Each row was made from one path, in order. Every step used is in the known rows, and no mark comes twice. Write each row's path.
In the rows, zero is written as 128.
Known rows:
betir-solas-mevu-bukigov-saban: [108 116 100 144 131  87 164 141 117 132 114 130 120 124 147  72 112 128
 122 165 136 133 125 122 133 112 156 143  84 165 107 165 122  42 197 144
 152 134 122 107 103 123 132 118 149 143 138 154 124 111 152 140 132  73
 138  77 106 117  94 152 102 106 184 119 142 141 133 100  97 148 147]
betir-solas-mevu: [107 116 157 152 161 129 183 187 118 187 123 131  58  97 112 108  74 121
 122 132 129 133 126 117 158 112 140 153 101 159  94 164 121 104 218 136
 121 128 130 124  98 134 128 117 161 122 119 149 122 116 149 119 108  57
 131  95 122 144  99 133  83 111 125 105 136 141 143 120 109 141 142]
megu-tado-rozet: [128 156 171 152  74 179 152 145 101 128 130 144 102 164  86 178 154 144
 123 101 100 140 111 107 129 127 123  83 123 148  82 106 130 130 126 112
  98 136 145 128 137 131 120 135  75 124 109 133 130 112  93 148 125 207
 125 140 135  59 130 151 114 138 132 129  98 136 140 158  87 108 103]
rozet-tado-megu-bukigov: [110 110 122 111 131 152 105 206 118 124 183 115 171  88  62 153 177 125
 134  78  87 117 105 153 102 119 142 122 154 127 142  37 104 206 122 148
  73 147 133 148 155 178 130 135 159 124 128 106 133 153 120 111 114 218
  68 131 119 203 139 109 141 138 107 152 136 127 166 165 192  95 117]
motafam-megu-bukigov-mevu-solas: [107 117  68  81 162 115 111 139 115 187 155 105 134 181 143 117  98 118
 113 118  86 150 128 132 133 128 143 164 169 126 109 162 116 154 130 110
 161 143 118 130 167 163 127 121 150 101 144 101 136 124  95 169 127  98
 100 109  93 142 172 106 173 119 163 129 135 133 143 139 169 146 162]
mevu-bukigov: [153 119 113 127  76 112  93 168 140 135 133 113 141 143 142 121 147 112
 179  69 158 114 128 122 133 129 133 181 107 147 120  92 139 127 145  88
 121 109 110 112 144 128 131 130 127 133 132 152 111 126 114 128 125 148
 120 139 142  54 131 127 135 111 150 137 123 109 117 148  93 142 142]
tado-megu-bukigov-saban: [ 98 142 115  97  98 108  97 192 108  96 134 117 196 137  86 106 152 114
 137 138 106 122 111 122  81 115 136  99 158 140 168 104 107 121  80 113
 119 148 113 136 135 157 131 123  97 132 125 117 114 127 144 125 121 147
  81 132  92 201 128 155 138 126 170 123 114 155 150 130 147  79 120]
betir-tado: [142  86 174 131 129 122 118 164 139 142  99 134  71 124 109 114 117 132
 165 107 159 114 107 124 154 128 115 179 114 137 113 105 139 176 113 106
 106 117 133 123 117 167 127 129  93 123 104 140 110 123 116 104 110 132
 136 175 146 139 135 152 102  86  70 121 106 138 111 246 100 141 115]
motafam-megu-bukigov-saban-tado-mevu-solas: [105 151  81  95 163 125  71  42 111 124 129 126 167 136 169  98 106 126
  58 141 105 150 141 144 104 146 130 112 174  91 197 146 110 205  84 154
 145 149 121 131 146  89 115 116 152  95 155  76 163 137 117 171 150 101
 147  69 126 228 161 107 185 149 151 152 138 134 132 128 155 143 156]
solas-mevu-tado-megu: [101 151 132 122 129 132 141 131 152 117 139 122 189 112 102 181 127 128
 114 134 103 127 148 140 136 118 122 103 132 115 119  89 101  74 144 153
  69 132 110 131 127 168 132 124 179 120 143 120 124 106 156 112 114 141
 116 115 118  86 112 109 132 146 138 139 143 129 153 140 104 116 119]
tado-betir: [165 130 162 131  97 137 141 194 145 163 111 131  69 142 116 137 171 110
 175 103 163 109 131 105 131 124 111 115 112 146 130 133 148 128 142 105
 128 108 145 136 117 110 130 138  51 127 106 135 103 121 127  98 118 132
 141 185 109 116 125 132  98 120  66 114 102 128 127 161 111  97 108]
saban-tado-mevu-solas: [137 170 142 149 166 158  41  69 135 135  91 128 135 107 181 163 110 141
 100 119 130 121 150 151 148 153 116 148 162 102 149 149 129 231 100 149
 114 124 109 124 122  59 118 125 183 113 143 114 152 117 123 124 142 105
 151  89 171 176 144 104 132 142 122 147 127 124 112 152 107 158 148]
bukigov-mevu: [135 134 148 118 158 123 137 186 138 143 112 133 105 159 120 136  94 127
 161 153 121 133 122 118 167 127 119 170 143 131  92 183 149  97 106  97
 174 133 108 137 125 148 127 131 140 125 114 153 105 119 141 106 119  75
 106 165 125 116 152 141 122 131 155  93 113 133 113 143 130 127 132]
solas-mevu-bukigov-saban-tado: [139 153 103 134 166 121 112  37 115  88 125 133 147 120 164 118 131 111
 122 111 126 138 123 131 128 135 149 152  99 149 146 135 119  76 155 146
 147 146 123 125 119  70 132 129 190 142 140 140 135 110 149 142 147  73
 155 107 162  59 110 119 134 150 194 128 126 130 111 108 109 139 147]
motafam-mevu-bukigov-saban-tado-betir: [159  99 109 128  97 130 149   8 120 101 158 130 115 133 162 109 131 127
 121 135 171 124 132 116  99 133 122 147  98  96 167 143 143 118 120 103
 152 109 159 128 119  49 145 138  93 142 130 118 128 145 117 138 154 150
 186 149 138  84 103 115 123 142  85 126 119  95  96  87 130 116 122]
motafam-mevu-tado-betir: [140 119 138 110  68 129 188  83 172 154 173 129  89 132 124 169 133 132
 149 146 143 113 153 107 135 129  98 125 112  97 134 112 156 114 132  95
 109  83 143 133 128  90 134 134  74 127 122 120 132 125 114 126 116 216
 178 172  90  63 112 116 116 121  36 134 126  87 118  74 117 130 107]
bukigov-saban-tado-betir: [155 147 157 136 158 131 126 116 125 104  94 149  68 123 146 102 165 120
 136 115 155 117 124 114 115 135 109  76 121 125 158 159 147 119 116 149
 160 124 154 142  99  59 132 138  65 126 107 120 114 137 137 116 138  81
 173 173 119 122 130 134 116 145  88  98  99 140 104 132 136  98 108]
solas-mevu-bukigov-saban-tado-betir: [161 136 114 141 157 132 130  36 125  97 115 137 120 124 175 130 168 114
 128 125 162 131 129 123 111 128 142 126  87 153 151 151 119  49 160 145
 153 141 157 130 112  59 133 136 127 145 131 131 134 105 138 136 150  95
 156 132 141  61 105 116 116 143 121 129 124 131 121 118 111 114 120]
solas-mevu-bukigov-saban: [139 159  96 111 102  92 140 113 130 108 116 129 144 163 148 105 146 119
 165 131 125 134 117 118 131 122 154 159 100 177 133 149 124  49 159 115
 152 140 109 116 117  96 129 124 160 136 144 147 124  88 154 136 134 100
 140 109 112  66 106 139 122 127 207 130 114 128 125 116  80 129 145]
betir-solas-mevu-bukigov: [117  85 112 160 134 116 157 155 121 170 135 118 112  99 141 107  99 121
 132 114 144 127 134 128 147 115 154 175  78 160  87 126 118  79 224 131
 117 125 127 107 122 153 134 121 175 139 135 159 126 116 135 137 125 106
 115  79 135  92  92 126 102 103 146 130 154 128 143 126  94 157 150]
megu-tado-betir: [156 138 179 131  76 154 175 145 137 149 117 131  73 154  99 182 177 141
 141  85 121 128 111  99 114 130 108 114 114 165  92 120 136 121 150 104
 117 116 165 135 139 165 130 138  57 129 104 132 128 112  96 125 116 176
 119 184 108  83 114 128 119 111  77 131 116 123 136 133 135 102  97]
betir-solas-mevu-tado-rozet: [ 87 128 132 170 161 142 179 136 121 159 140 144  94 107 110 151  91 131
 102 185 125 134 150 132 158 113 132  44  97 120  64 120 126  50 193 174
  85 127 133 116 103  97 114 121 140 134 124 145 148 111 129 154 117 138
 149  90 119  47 115 149  91 126 105 123 139 149 154 101  77 150 116]
rozet-tado-megu-bukigov-saban: [102 138 112  98 120 122 121 181 117  85 166 131 167 109  70 114 184 131
 127 127  79 120 100 152  86 116 146  91 161 135 163  74 105 175  88 159
 107 160 126 146 141 156 128 132 128 123 130  99 133 149 137 117 122 193
  94 126  92 224 140 131 149 136 150 135 128 142 158 132 191  93 114]
megu-bukigov-saban-tado-mevu-solas: [117 183  99 122 168 121  35  30 112 102 105 128 165 109 178 131 120 136
  94 154 104 128 131 147 114 151 133 109 169 134 187 141 123 189  68 141
 137 150 115 127 134  42 114 118 146 141 145 108 171 113 123 157 145 118
 121  76 125 209 145 134 156 138 152 151 120 145 125  90 132 131 144]
motafam-megu: [127 117 130  96 102 128 144 221 127 173 133 127  87 167  99  88 125 112
 137  62 136 137 133 105 137 127 122 144 130 102 137 119 134 163 158 117
 132 112 123 133 132 173 129 127 115  70 131 108  96 152 122 124 116  96
 159 146 136 137 148 111 148 125 134 119 122 110 125 187 130 136 144]
motafam-megu-bukigov-saban-tado-betir-solas: [100  64 116 119 188 125 159 136 100 153 151 133  65 109 123  45 116  99
  62 127 147 143 131 119  81 119 129  53 112  93 151 125 117 121 166 164
 154 130 187 138 123 146 131 124  58 113 113  98 129 183 108 168 136  82
 154 132 112 184 131 128 152 134  63 114 148 148 141  97 208 123 121]
megu-bukigov: [128 139 125 103 115 122  95 187 123 156 149 110 123 116 105 149 140 110
 173  62 117 117 115 105 131 129 140 155 125 159 135  72 130 156 138  81
 112 122 118 137 148 125 126 124 120 133 115 148 126 122 118 142 108 153
  82 148 120 118 135 141 133 111 128 132 110 132 135 128 134 113 133]
betir-solas: [107  98 157 153 136 117 154 227 118 175 110 127  65 101 111  91  91 119
 138 109 150 113 128 116 147 118 125 126 108 135  93 135 143 154 173 133
 126 109 122 116 107 149 130 123 111 124 112 153 104 154 137 114 109  86
 137 121 128 161 120 145 101 101 109 102 126 133 125 126 124 152 138]
saban-bukigov-mevu-solas: [139 141  96 153 180 106 120  67 106 151  86 123 136 150 171 111  98 149
 168  87 106 136 122 141 153 147 150 171 171 159  91 205 132 115 123 135
 182 127 110 106 147 125 129 123 136 141 119 146 120 113 109 113 127  44
 117 122 118  93 153 145 102  78 173 112 100 130 105  96 185 136 164]

Write each row's path:
[165 121 158 129 116 152 168 196 150 149 134 144  46 114 102 137 207 132
 166  86 125 107 118 132 136 125 125 117 117 139 119 109 147 166 155 151
 118 124 157 145 121 108 128 149  80 115 114 116 125 137 123  90 117 189
 146 177 117 147 135 112 101 126  47 126 120 113 135 153 150 103 104] -> rozet-tado-betir
[125 189 126 136 167 129  68  46 124 101  76 141 144 125 190 117 114 142
  97 171 124 125 138 145 133 153 116 110 165 112 177 181 133 189  66 167
 152 135 104 123 105  34 115 122 156 118 146 108 147 109 147 130 153  75
 175  86 140 211 144 128 138 144 166 133 110 134 108 122 101 146 148] -> bukigov-saban-tado-mevu-solas
[147 128 107 127 132 104  75  81 115  76 117 127 143 124 164  98 140 118
 138  87 149 120 121 129 116 142 130 128 112 128 144 112 135 125 115 136
 150 125 122 120 128  83 134 131 141 139 131 136 121 144 134 141 150  97
 160 130 159  57 130 129 153 131 174 126 114 122  93 127 114 147 142] -> mevu-bukigov-saban-tado
[131 128 104  93  28 125 162  80 145  88 123 131 193 210 125  98 138 160
  80 177 132 163 125 122  98 133 119 109 132 114 151 129 119 119  80 114
 150 141 125 116 155 228 121 120 115 111 158  99 145 137 110 167 149 168
 136 108 136 151 140 121 188 151 199 164 159 114 126 125 118 145 127] -> motafam-megu-tado-mevu-bukigov-saban
[137 175 128 133 106 131  85 130 137 154  90 126 142 145 161 150 119 147
 140 146 136 118 145 140 155 139 119 153 160 134 144 161 139 198  97 120
 119 118  94 116 124  86 115 122 135 112 147 120 138  97 132 112 133 132
 133  93 128 201 141 124 116 119 140 144 120 124 130 144  81 145 149] -> tado-mevu-solas
[150 157 142 127 134 129 178 112 173 152 132 133 100 125 130 183 162 120
 152 131 126 122 147 115 150 127 116  96  99 145 111 117 135  52 187 137
 105 115 145 133 117  92 124 132 115 131 125 134 140  86 136 124 110 144
 147 160  95  32 114 117 108 128  76 138 130 120 141 118  98 112 106] -> solas-mevu-tado-betir
[120 132 132 102  80 118 163 103 152 146 181 126 119 126 118 160  93 140
 144 135 117 119 147 106 147 137 112 147 123  98 126  93 148 132 132  90
  95  87 111 127 131  90 132 124 134 115 133 127 132 130 122 136 108 189
 174 138 113  63 121 121 129 122 104 134 118  85 103  66 110 161 135] -> motafam-mevu-tado
[133 186 152 135  81 151 113  81 136 140 100 128 148 154 143 189 133 162
  98 130  85 137 129 135 136 146 115 135 161 158 111 144 124 188 103 116
 103 133 114 114 143 134 114 121 140 118 147 118 158  93  97 143 134 177
 110  90 118 188 130 123 139 118 151 163 133 118 134 117  96 148 137] -> megu-tado-mevu-solas
[148 128 123 147 174 119 138 115 114 132 100 128 136 149 131 103  85 145
 174 105 134 143 113 118 157 140 142 153 154 146 101 182 137  88 108 113
 185 127 116 118 140 175 130 127 128 147 104 164 109 135 138 101 115  36
 100 165 156  98 148 159 102 104 168 104 110 124 101 104 185 111 140] -> saban-bukigov-mevu
[125  79 142 154 158 103 189 157 164 145 121 142  78 123 143 128 102 136
 125 223 150 121 147 134 155 116 101  61 113 109  56 170 158  33 134 147
 165 109 151 128 107 170 129 129  77 153 110 148 129 137 129 126 117 108
 129 170  86  87 140 143 119 113  47 106 153 136 127  80 138 152  97] -> bukigov-mevu-tado-betir-solas
[135 169 149 118 167 119 107 113 121  98 104 147  93 116 145 100 129 118
 135 100 126 124 118 119 128 142 120 113 129 118 151 136 140 140 108 146
 151 131 121 135 103  73 128 131 135 119 116 126 112 140 143 126 130  65
 172 143 137 113 135 135 130 140 162 102  96 132  89 124 137 134 133] -> bukigov-saban-tado
[131  97 111 156 117  94 194 124 134 145 109 133  92 125 153  77 147 118
 129 186 168 127 129 121 119 104 144 111  72 167 115 178 127  10 206 143
 160 133 157 113 100 108 132 125  84 150 131 152 125 107 143 133 138  96
 141 106  88 106  85 147  91 109 117 118 140 145 140  94  95 118 119] -> tado-betir-solas-mevu-bukigov-saban
[155 149 106 121  82 116 124 128 157  65 131 146 164 148 140  97 182 159
 151 182 140 124 122 156 131 135 134 125 134 128 163 119 142 144  54 148
 147 148 108 126 126 116 114 138 151 138 156 121 148 138 147 110 144 195
 140 113 145 185 140 128 144 150 166 156 144 111 117 128 112 137 125] -> rozet-tado-mevu-bukigov-saban
[131 125 117 102 158 119 103 174 122 141 145 114 132 139 114 146  96 113
 157 130 103 134 113 117 143 126 136 169 147 151 109 133 137 108  99  69
 163 143 116 141 148 164 127 126 142 149 110 156 128 117 126 139 114 109
  57 159 115 120 155 152 141 131 148 113 120 141 133 123 148 110 130] -> megu-bukigov-mevu
[111 142 149 129 153 131  98 140 108  70 105 136 167 115 117  99 128 124
  95 123 128 126 119 136  96 128 116  87 155  87 168 133 113 145  74 160
 125 133 120 137 107 127 135 131 132 118 122 103 101 153 153 103 138  82
 145 136 147 171 128 126 139 155 162 106 114 147 117 164 143 102 122] -> bukigov-saban-tado-megu
[106 106 111 190 181 139 137  54  76  98 125 146 120 102 156  96  95 123
  68 178 153 147 129 140 122 114 156  81  81 122 105 155 112  54 175 182
 136 152 147 110  98  64 124 125 149 149 131 148 143 125 138 160 155  95
 164  62 169  62 101 148  96 147 153 114 130 161 133 116  93 140 129] -> betir-solas-mevu-bukigov-saban-tado-rozet
[142 165 176 129  77 161 140 123 142 120 104 135 138 147 100 178 125 164
 113 144 110 139 122 113 136 138 107 134 140 142 118 121 134 160  89  98
 112 136 124 126 140 192 116 128 130 130 129 136 145 111 126 127 119 171
  96 136 146 178 126 136 135 134 139 151 136 122 130 123 107 129 110] -> megu-tado-mevu
[114  98 119 109 170 151 129 184 128 106 178 119 182 114  70 163 137 138
 124 148  64 134 103 164 118 113 143 147 170 112 119 104 106 155  72 141
 123 170 132 156 158 211 131 137 173 135 126 113 139 145 126 104 118 190
  44 145 123 202 157 112 149 160 125 130 157 134 161 160 206  96 107] -> rozet-tado-megu-bukigov-mevu
[ 78 105 138 157 162 123 171 160 145 144 138 127 161  84 102 149  87 126
  82 178 118 128 149 147 133 107 124  82 118 100  86 108 101  67 186 185
  70 121 123 120 113 196 131 115 174 127 138 126 130 128 153 122 112 118
 118  85 102 131  98 121 117 128 120 129 167 139 161 113 119 148 121] -> betir-solas-mevu-tado-megu
[ 99 122  95 116 159 117  69 129 114 140 137 101 214 149 130 165 112 126
 118 149  79 131 124 155 115 118 143 155 186 130 116 158 100 148  99 113
 127 149 107 129 162 170 134 124 160 136 138 115 132 104 111 133 132 131
  44 108  87 181 149 125 145 121 161 133 134 153 162 151 164 114 139] -> tado-megu-bukigov-mevu-solas
[144  95 101 114  42 128 144  99 129 137 177 108 139 141 127 140 106 133
 160 105 148 120 128 108 136 126 135 223 108 122 134 108 139 156 144  54
 112  97 115 117 145 118 141 127 144 124 139 141 117 132 112 129 126 186
 142 124 147  81 107 113 120 124 126 137 129  80 110 108 101 141 152] -> motafam-mevu-bukigov
[141 148  97 113  71  80 110 146 134  95 108 127 143 167 148  88 169 124
 182 122 150 117 116 116 120 126 138 137 113 152 142 126 143  91 115 105
 152 121 105 114 126 104 128 129 105 134 136 143 111 120 139 133 135 126
 144 139 114  74 129 150 135 107 186 123 106 124 105 124 101 134 140] -> mevu-bukigov-saban
[138 100 118 111  37 149 140  95 144 118 142 118 181 183 119 135 134 153
  88 126 134 158 139 129 115 133 118 153 125 104 131  98 119 149 113 101
 113 127 134 120 170 252 123 126 139 109 154 105 142 139  97 157 141 195
 114 110 171 140 138  98 187 153 153 177 170  97 137 154 119 150 131] -> motafam-megu-tado-mevu-bukigov
[144 147 167 145 160 169  76 101 132 112 104 140 129  95 144 153  95 130
 111 134 148 126 144 136 144 146 104 141 139  96 165 124 138 189  74 122
 120 125 116 137 116 112 121 131 165 122 127 129 136 139 150 107 135 102
 136 125 203 178 139 115 132 168 107 129 136 120 108 147 108 133 124] -> saban-tado-mevu
[114  69 118 136 175 102 159 138 160 160 157 123 110 109 130 146 114 120
 122 206 129 123 143 133 134 115 114  71 117 128  69 118 145  32 144 125
 146 119 163 134 139 172 129 124  74 180 109 152 154 137 106 159 114 145
  76 165  71  95 143 152 140 112  44 123 155 144 146  45 167 134  97] -> megu-bukigov-mevu-tado-betir-solas
[119 121 149 125 119 153 130 209 123 113 149 132 134 109  71 140 170 137
 132  92 105 115 113 156 120 118 130 122 152 104 127  84 113 211 117 172
  84 139 122 142 131 175 132 139 154 102 129 103 112 158 137  79 119 188
 118 137 140 203 133  98 123 139 120 131 138 120 145 196 159 113 117] -> rozet-tado-megu
[122 116 159 141 156 164  79 151 112 104 120 121 165  89 108 144 117 107
 103  74 129 119 132 141 112 130 110 121 145  82 142  96 111 187 109 151
  85 122 120 136 124 159 139 133 160 114 119 111 101 163 143  96 131 109
 121 137 173 157 126 104 132 159 110 115 123 134 122 189 144 113 123] -> saban-tado-megu
[132  86 161 162 122 126 173 216 122 187 108 134  40 106 118  92 131 119
 144 136 174 111 133 113 130 112 115 106  97 137 103 150 146 116 189 132
 130 103 154 125 100 138 131 129  46 127 104 146 107 146 128 110 116 116
 142 157 104 165 111 145  83 100  42 101 127 138 137 132 121 128 110] -> tado-betir-solas
[134 114 103 113  97 124 127  20 112  89 161 126 137 120 154 103  93 126
 124 124 142 130 131 120 116 138 133 183 112  97 161 127 136 145 110  95
 148 115 127 123 125  56 143 130 156 138 138 122 126 145 128 145 146 136
 172 118 161  84 110 118 142 141 154 128 119  93  84  78 129 158 147] -> motafam-mevu-bukigov-saban-tado
[113 107 133 123 166 163  47 131 102 106 156 104 193  73  96 166 120  99
  93  62 111 124 128 139  93 129 128 124 152  98 160  55  94 192 106 124
  80 133 130 143 154 159 138 129 159 133 120 115 127 153 117 129 128 142
  74 134 169 165 134 110 149 143 105 134 130 138 146 156 166  96 119] -> saban-tado-megu-bukigov
